In the rows, zero is written as 128.
Known rows, with every step that occurs
sumef/moza/fizi/tafuv: [136 121 111 164 160 125 139 138 101 129 136 146 162 185 119 147 150 138
 147 157 152  67  83 104 129 143  77]
tafuv/pava/nezazi/sumef: [104 120 131  80 145 140 139 129 144 134 147 143 124 104  89 112 101 129
  95  69 101 114 145  86 175  87 123]
fizi/tafuv/pava/nezazi/temuf: [127 146 161 101 157 136 119 126 133 155 126  67 199 138  98 152 170 117
 130  99 112 144 105 112 150 155 107]
pava/nezazi/sumef: [ 96  98 100  83 159 167 155 116 148 123 165 146 131 114  93 140  82 140
  95  84 104 108 128  90 153  81 152]
pava/nezazi/sumef/moza/fizi: [116  84 123 130 146 151 117 110 126 133 171 170 140 133 102 131  89 156
 121 129 141  93 121  96 129  66 109]
tafuv/fizi/moza/sumef/nezazi: [172  72  63 114 179 100 171 107 100 106 125 190  88 200 112 147  36 105
 131 105  92 140 105 128 114 143 139]
tafuv/pava/nezazi/temuf: [145 135 144 106 151 119 117 128 134 164 122 101 160 155 103 126 157 131
 118  94  97 180 123 101 139 134 111]
nezazi/sumef: [ 99 114  71 105 171 138 185 142 139 101 142 177 114 156 105 128  98 125
  94  71  92 107 128 106 175 108 152]
nezazi/sumef/moza/fizi/tafuv: [101 113 115 143 161 139 151 137 115 104 153 175 162 163 109 143 129 122
 132 122 141  55  99 118 159 109 109]
fizi/tafuv/pava/nezazi/sumef: [ 92 130 150  77 147 154 140 125 142 121 149 109 159  91  84 138 114 114
 107  73 116  84 123  95 185 102 123]
moza/sumef: [145 114  58 139 160 138 195 118 111 122 129 165 126 195 105 140 102 134
  88  92 100 137  83 103 122 105 151]
vaseliz/temuf/nezazi: [112 150  55 125 171 120 152 120 112 159 110  97 106 134 115 145 128 154
  81 124  80 176 110 144 111 122 124]
tafuv/pava: [143 143 104 120 155  99 155 154 121 137 107 151 107 170 110 102 145 125
 107  92  98 121 125  84 169 146  94]
tafuv/pava/nezazi/sumef/moza/temuf: [137 143 153 129 167 110 117 106 156 144 149 166 143 126 108  95 172 133
 110  84 115 158 156 105 187  79  99]
tafuv/fizi/moza/temuf/vaseliz: [198 134  98 132 160  88 188 137 126 105 141 252 107 153 139 116 127 121
 140  98 108 206 150 172 123 163 114]
temuf/moza: [132 131  90 117 179 119 141 158 115 152 148 182 132 173 103 144 104 139
  94 106  86 109 122 108 147 113 141]
tafuv/fizi: [146 112  71 121 138 118 183 155 122 109 135 182  94 195 122 112  87 121
 134 103  85 134 127  99 169 179  98]
nezazi/pava: [133 152  76 135 176 113 165 134 108 137 114 182 117 196 121 139 144 129
 130 111  89 103 134  83 187 142 112]
sumef/moza/fizi/tafuv/pava/nezazi: [143 128 167 140 134 122  94 121 106 159 140 110 170 134 101 130 154 142
 143 155 163  75  99  87 131 122  49]
vaseliz/temuf: [132 142  60 150 183 115 172 138 134 144 134 133 129 162 107 145 108 136
  99 106  91 173 100 141 144 132 122]
temuf/moza/fizi/tafuv/pava: [122 136 156 138 131 104 128 168  83 139 137 177 166 135  93 131 117 121
 108 121 118  78 103 127 160 127  84]
tafuv/pava/nezazi: [143 127 129 101 142 124 126 129 129 159 128 113 122 129  97 115 124 143
 107 105 109 128 125  73 147 118  93]
fizi/moza/temuf/vaseliz: [185 144  98 133 189  96 176 129 125 123 128 221 125 141 132 134 161 138
 119 100 122 192 135 165 100 126 138]
moza/temuf/nezazi/sumef: [ 92 132  81 116 153 125 177 102 126 101 117 164 105 112 125 115 144 143
  80  81  78 174 144 148 158 101 151]
pava/nezazi/sumef/moza: [114 111 107  98 185 151 120 112 150 149 167 145 135 147 101 142 112 145
 114 103 122 100 134  78 150  72 136]
tafuv/fizi/moza/sumef: [168  94  74 119 163  99 213 122 105  92 135 245 112 210 111 150  72 126
 113 102 101 148  99 110 127 115 130]
tafuv/pava/nezazi/sumef/moza: [126 132 138  93 170 128 103 127 147 157 150 142 128 141  96 113 136 131
 112  91 120 105 146  69 175  74 105]

Rows
[137 118  95 122 209 116  94 145 114 170 131 114 147 193 109 150 102 103
 120 100  65 158 126 156 126 148 165] : sumef/nezazi/temuf/moza
[130 120 176 130 117 130 119 124 110 142 130 103 203 124  97 143 145 126
 139 124 131 143  90 131 126 148  83] : moza/fizi/tafuv/pava/nezazi/temuf
[149 137 146 115 155 127 111 124 111 183 151 147 196 160  81 147 122 130
  75  78  81 187 108 128 122  71 153] : tafuv/pava/nezazi/temuf/moza/sumef
[121 167  86 142 159  97 157  92  95 136  92 171 107 154 139 129 194 147
 112 122  76 169 152 126 169 137 110] : moza/temuf/nezazi/pava
[128 126  92 175 155 109 138 153 100 158 163 192 155 142  96 148  68 146
  89 131  93 159 100 172 125  95 113] : vaseliz/temuf/moza/fizi
[141 109  74 125 194 120 123 127 126 148 108  82 125 196 119 140 120 102
 138  99  81 165 114 144 123 180 148] : sumef/nezazi/temuf
[189 112  76 116 216 123 136 113 103 150 120 143 136 184 117 170 109 100
 124  87 104 198 100 187  42 129 192] : fizi/moza/sumef/nezazi/temuf/vaseliz
[134  92 108 151 168 113  90 142  90 157 137 146 154 177 109 143  80 113
 127 122  84 155 115 175 108 141 139] : sumef/nezazi/temuf/moza/fizi
[126 158 178  95 169 132  90 143 123 181 147  98 217 133  86 163 149 118
 112  98  98 135 115 127 150 123 121] : fizi/tafuv/pava/nezazi/temuf/moza
[ 93 129  75 149 163 120 125 117 105 144 136 151 120 130 116 136 120 154
  90 136 107 153 118 161 121  76 110] : vaseliz/temuf/nezazi/sumef/moza/fizi
[105 122 100  93 188  93 183  92 120  89 112 210 108 115 124 146 143 150
  82  95  98 173 143 147 138  75 160] : fizi/moza/temuf/nezazi/sumef
[120 109 107 149 131 136 176 138  99 102 131 147 153 149 109 148 114 133
 130 135 134  79  79 120 132 151  97] : moza/fizi/tafuv
[116 102  93 146 157 127 148 138 117 110 149 205 124 175 114 119 112 137
 119 118 129  92 120 110 151  91 110] : nezazi/sumef/moza/fizi
[124 138 148  99 147 137 130 127 128 150 134  82 159 113  93 140 141 129
 120 110 127  93 107  79 155 137  93] : fizi/tafuv/pava/nezazi
[177 123  55 138 183 153 130 119 107 163 127  99 137 182 118 137 109  92
 119  73  85 199 101 186  61 154 189] : moza/sumef/nezazi/temuf/vaseliz
[126 111 161 125 105 134 126 126 106 137 138 114 165  97  93 131 122 140
 127 133 145  90  93 100 133 133  67] : moza/fizi/tafuv/pava/nezazi
[147  93  47 137 175 140 154 106 108 135 122 112 102 184 107 136  78 112
 105  96  92 128  89 119 108 130 158] : moza/sumef/nezazi
[155 110  69 128 221  97 151  83  87 133 106 193 110 203 110 179  95 113
 128 114  99 109 116 112 128 104 151] : fizi/moza/sumef/nezazi/pava
[162 153  82 122 175 140 147 160 125 152 128 133 145 178 126 133 162 118
 127  86  96 189 122 160 100 166 156] : nezazi/temuf/vaseliz
[169  99  70 125 188  88 162  96  87 112 117 227  92 217 116 156  62  95
 147 111  83 123 132 120 152 142 125] : tafuv/fizi/moza/sumef/nezazi/pava
[146 142 142 158 143 100 125 150  96 138 117 146 155 176 113 119 178 123
 143 145 153  74  96  96 154 151  50] : sumef/moza/fizi/tafuv/pava
[121 121 179 118 118 130  98 142  94 161 162 141 186  91  79 141  95 142
 110 132 129  85 103 113 136 102  82] : temuf/moza/fizi/tafuv/pava/nezazi
[142 100  64 133 187 133 122 121  99 161 144 143 123 180  94 149  55 116
  89  94  76 121 100 135 110  99 175] : temuf/moza/sumef/nezazi
[105 178  57 137 179 108 141 110  95 167 104 128 111 149 122 157 153 148
 102 127  71 162 135 136 151 123 111] : vaseliz/temuf/nezazi/pava
[123 157 141 166 143  97 128 163  95 158 150 161 186 119  87 144 104 120
  97 122 107 130  95 175 157 120  80] : vaseliz/temuf/moza/fizi/tafuv/pava
[ 98  97 139 127 147 164 122 109 124 125 174 143 177 118  96 156 104 139
 132 132 155  58 104 103 137  82 109] : pava/nezazi/sumef/moza/fizi/tafuv
[111 133 145 140 147 113 140 149 111 111 134 175 153 152 106 116 151 110
 125 106 143  63 115 108 184 113  78] : nezazi/sumef/moza/fizi/tafuv/pava
[190 170  90 167 182 113 138 135 132 160 139 171 127 171 143 103 204 133
 135 110 124 181 140 150 116 143 115] : sumef/moza/temuf/vaseliz
[154 166 158  97 148 154 103 141 131 177 137  70 194 114 105 142 181 111
 138  86 121 164 116 146 107 162 121] : fizi/tafuv/pava/nezazi/temuf/vaseliz
[ 81 122  67  78 158 143 162 124 117 115 117 141  92 129 114 132 115 143
  78  91  82 118 135 110 146  99 155] : temuf/nezazi/sumef
[148 101  61 141 185 134 145 105 109 142 113 100 142 209 110 149 104 100
 112  85  79 181  87 152 101 143 174] : moza/sumef/nezazi/temuf
[ 92 103 162 107 107 151 138 124 118 108 154 141 166  73  83 126  96 126
 113  99 135  79 110 111 166  95  97] : moza/fizi/tafuv/pava/nezazi/sumef
[132 143 104 121 189 115 134 159 119 159 140 166 170 202 108 154 131 126
 104  94  76 161 119 138 142 124 158] : nezazi/temuf/moza
